Every row comes from one small tree of marks. Brackets hold a mark, then the marks that hang from it, in alphabetical order. Every link used is in the known rows. Which tree was each row made from?
Known rows:
{pibu kelubi noval}: [-2.36, 2.48, 0.04, 0.32, -0.30, -1.64, 1.73, -2.47, 0.81, -1.14, 2.80, -1.29, 0.45, 3.38, 2.01, 1.57]
{balum {noval {delaruz {pibu gonut tasi}}}}: [-1.15, 1.00, 2.02, -0.58, 0.65, 0.62, -0.53, 1.02, -1.19, 0.34, -0.71, 3.42, 0.80, -2.42, 0.03, -1.73]
{pibu {noval delaruz}}: [-2.88, 0.39, 0.00, -0.70, -2.20, -0.40, 1.45, -0.54, -0.92, 0.88, 0.85, -0.76, 0.49, 3.45, 0.69, 0.70]
{savob {balum {noval {delaruz pibu}}}}: [-1.46, 0.48, 0.82, -0.69, 1.45, -1.61, -0.38, 3.29, -0.33, -0.21, -0.73, 2.63, 1.00, -2.53, 0.21, 0.46]
{balum {noval {delaruz {pibu kelubi tasi}}}}: [-1.57, 1.23, 1.64, -0.11, 1.30, -0.58, -0.17, 1.30, -1.23, -0.77, -0.11, 3.78, 1.70, 0.69, 0.57, -0.89]
{tasi pibu}: [0.38, -0.84, -0.25, 0.84, -1.21, 0.79, 0.77, 0.77, -1.46, -0.58, -1.29, -1.37, -0.09, 1.69, 0.18, 1.12]
{noval {delaruz {pibu gonut tasi}}}: [-2.44, 0.39, 2.69, 1.31, -1.23, 1.74, 0.19, 0.13, -0.08, 0.33, 0.18, 3.23, 0.28, -0.12, -0.80, -1.37]
{delaruz noval {pibu gonut}}: [-1.79, 1.61, -0.82, 0.48, -2.83, 0.92, 0.56, -3.69, 0.30, 0.89, 3.24, 1.26, 0.20, -1.34, 1.03, -0.21]
{balum {noval delaruz}}: [-0.64, 0.01, 0.33, -2.00, 0.92, -0.90, -0.27, 1.94, -2.22, 0.32, -1.01, 1.50, 1.33, -0.02, 0.17, -0.71]
{noval delaruz}: [-1.89, -0.95, 0.52, -0.58, -0.93, -0.13, 0.55, 1.32, -1.29, 0.31, -0.09, 0.79, 1.00, 2.83, -0.66, -0.03]
{delaruz pibu}: [-0.73, 0.61, 1.10, 2.06, -1.63, 0.61, -0.15, 0.24, 0.07, -0.56, -0.06, 2.91, 0.89, 1.30, -0.02, -0.06]
{noval {delaruz {pibu gonut}}}: [-2.53, 0.10, 2.14, 0.90, -2.22, 1.04, 0.42, 0.60, -0.66, 0.12, 0.10, 2.77, 1.05, 1.31, -0.74, -0.71]
{delaruz noval}: [-0.97, 0.41, -2.84, -1.37, -1.11, -0.55, 0.65, -2.77, -0.34, 1.13, 2.85, -1.17, 0.13, 0.44, 1.19, 0.59]
{noval {delaruz {pibu gonut kelubi}}}: [-3.15, 0.95, 2.43, 1.32, -1.51, 0.17, 0.87, 0.06, -0.25, -1.02, 1.29, 2.82, 1.52, 2.62, -0.27, -0.19]
{savob {balum noval} kelubi}: [0.91, 2.13, 0.19, 0.33, 3.30, -2.51, -1.01, 3.06, 1.34, -1.05, -1.46, -0.46, 1.52, -5.21, 2.26, 1.23]
{gonut {delaruz noval pibu}}: [-1.43, 0.13, 0.31, 1.88, -0.97, 0.75, -0.28, -0.77, 0.08, 1.33, 1.92, -1.10, 0.44, 0.99, 2.45, -0.31]

Which tree is each row?
[-2.04, 1.56, 1.70, -0.52, 2.05, -1.75, 0.01, 2.03, 0.40, -0.92, 0.55, 2.39, 0.87, -3.58, 0.51, 0.35]	{savob {balum {noval {delaruz {pibu gonut kelubi}}}}}
[-2.50, 3.06, 3.32, 1.71, 2.20, 1.08, 0.86, -3.59, 2.74, 0.40, 2.98, -3.17, -1.98, -3.36, 3.08, -1.10]	{pibu {gonut delaruz} kelubi noval tasi}
[-1.61, 1.36, 2.08, 0.55, -0.60, 1.26, 0.50, -2.04, 1.01, 1.78, 1.23, -4.03, -1.58, -3.08, 2.31, -0.83]	{pibu {gonut delaruz} noval}
[-2.69, 3.19, 2.10, 2.11, -1.90, 0.11, 1.30, -2.90, 1.37, -1.16, 2.67, 1.29, 0.41, 0.80, 1.48, 0.40]	{delaruz {pibu gonut kelubi noval}}
[-0.57, 2.50, 2.03, 1.20, 2.71, -1.18, -0.92, 2.94, 1.50, -0.75, -1.30, 1.64, 1.49, -6.04, 1.75, 0.16]	{savob {balum {noval {delaruz {pibu gonut tasi}}}} kelubi}
[-2.58, 2.59, 1.13, 2.31, -1.88, -0.72, 1.29, -1.75, 0.75, -1.47, 2.20, 1.82, 1.21, 3.99, 1.61, 1.16]	{delaruz {pibu kelubi noval}}
[-0.65, 0.40, 2.14, 1.91, 0.43, 1.01, 0.90, -0.32, -0.15, -1.11, 0.32, -3.37, -0.48, -0.01, 1.67, 0.50]	{tasi {pibu {gonut delaruz} kelubi}}
[-3.95, 1.73, 0.48, -0.16, -1.04, -1.73, 2.20, -1.42, -0.17, -0.89, 2.64, -0.66, 1.27, 5.62, 1.49, 1.49]	{pibu kelubi {noval delaruz}}
[-2.55, 2.75, -0.43, 0.96, -1.81, -0.14, 1.14, -4.41, 0.86, -0.51, 4.74, 1.29, 0.82, 0.24, 1.66, 0.41]	{delaruz noval {pibu gonut kelubi}}
[-2.88, 1.21, 1.08, 0.57, -2.07, 0.22, 2.52, -1.57, -1.04, -0.97, 1.29, -2.47, 0.11, 3.06, 1.23, 1.56]	{tasi {pibu gonut kelubi {noval delaruz}}}
[-2.61, 3.53, 2.72, 2.54, -0.65, 1.00, 0.97, -3.45, 2.16, -0.83, 2.62, 1.88, -0.47, -1.10, 1.48, -0.42]	{delaruz {pibu gonut kelubi noval tasi}}
[-0.26, 1.58, 0.49, -0.04, 2.76, -2.59, -0.66, 3.92, 0.59, -0.89, -1.61, 0.09, 2.17, -3.42, 1.87, 1.23]	{savob {balum {noval delaruz}} kelubi}
[-2.80, 0.79, 0.80, -0.18, -0.58, 0.72, 1.12, -1.23, 0.09, 1.32, 0.83, -0.07, -0.64, 1.08, 0.70, -0.33]	{pibu {noval delaruz} tasi}
[-2.00, 1.24, 1.14, 2.64, 0.79, 0.65, -0.04, -1.84, 1.17, 0.44, 3.11, -0.54, 0.25, 0.73, 2.93, -0.50]	{gonut {delaruz noval {pibu kelubi tasi}}}
[-1.58, 1.64, 2.23, -0.29, 1.28, -0.08, -0.19, 0.52, -0.89, -0.58, 0.10, 3.47, 1.17, -1.31, 0.43, -1.35]	{balum {noval {delaruz {pibu gonut kelubi tasi}}}}
[-2.37, -0.17, 1.94, 1.49, -1.20, 1.09, 0.19, 1.06, -0.51, 0.10, -0.18, 3.59, 0.99, 2.33, -0.66, -0.76]	{noval {delaruz {pibu tasi}}}
[-2.10, 1.66, 3.14, 3.60, 0.62, 0.85, 0.08, -0.66, 1.55, -0.03, 1.30, -0.61, -0.07, 1.17, 2.81, -0.51]	{gonut {delaruz {pibu kelubi noval tasi}}}
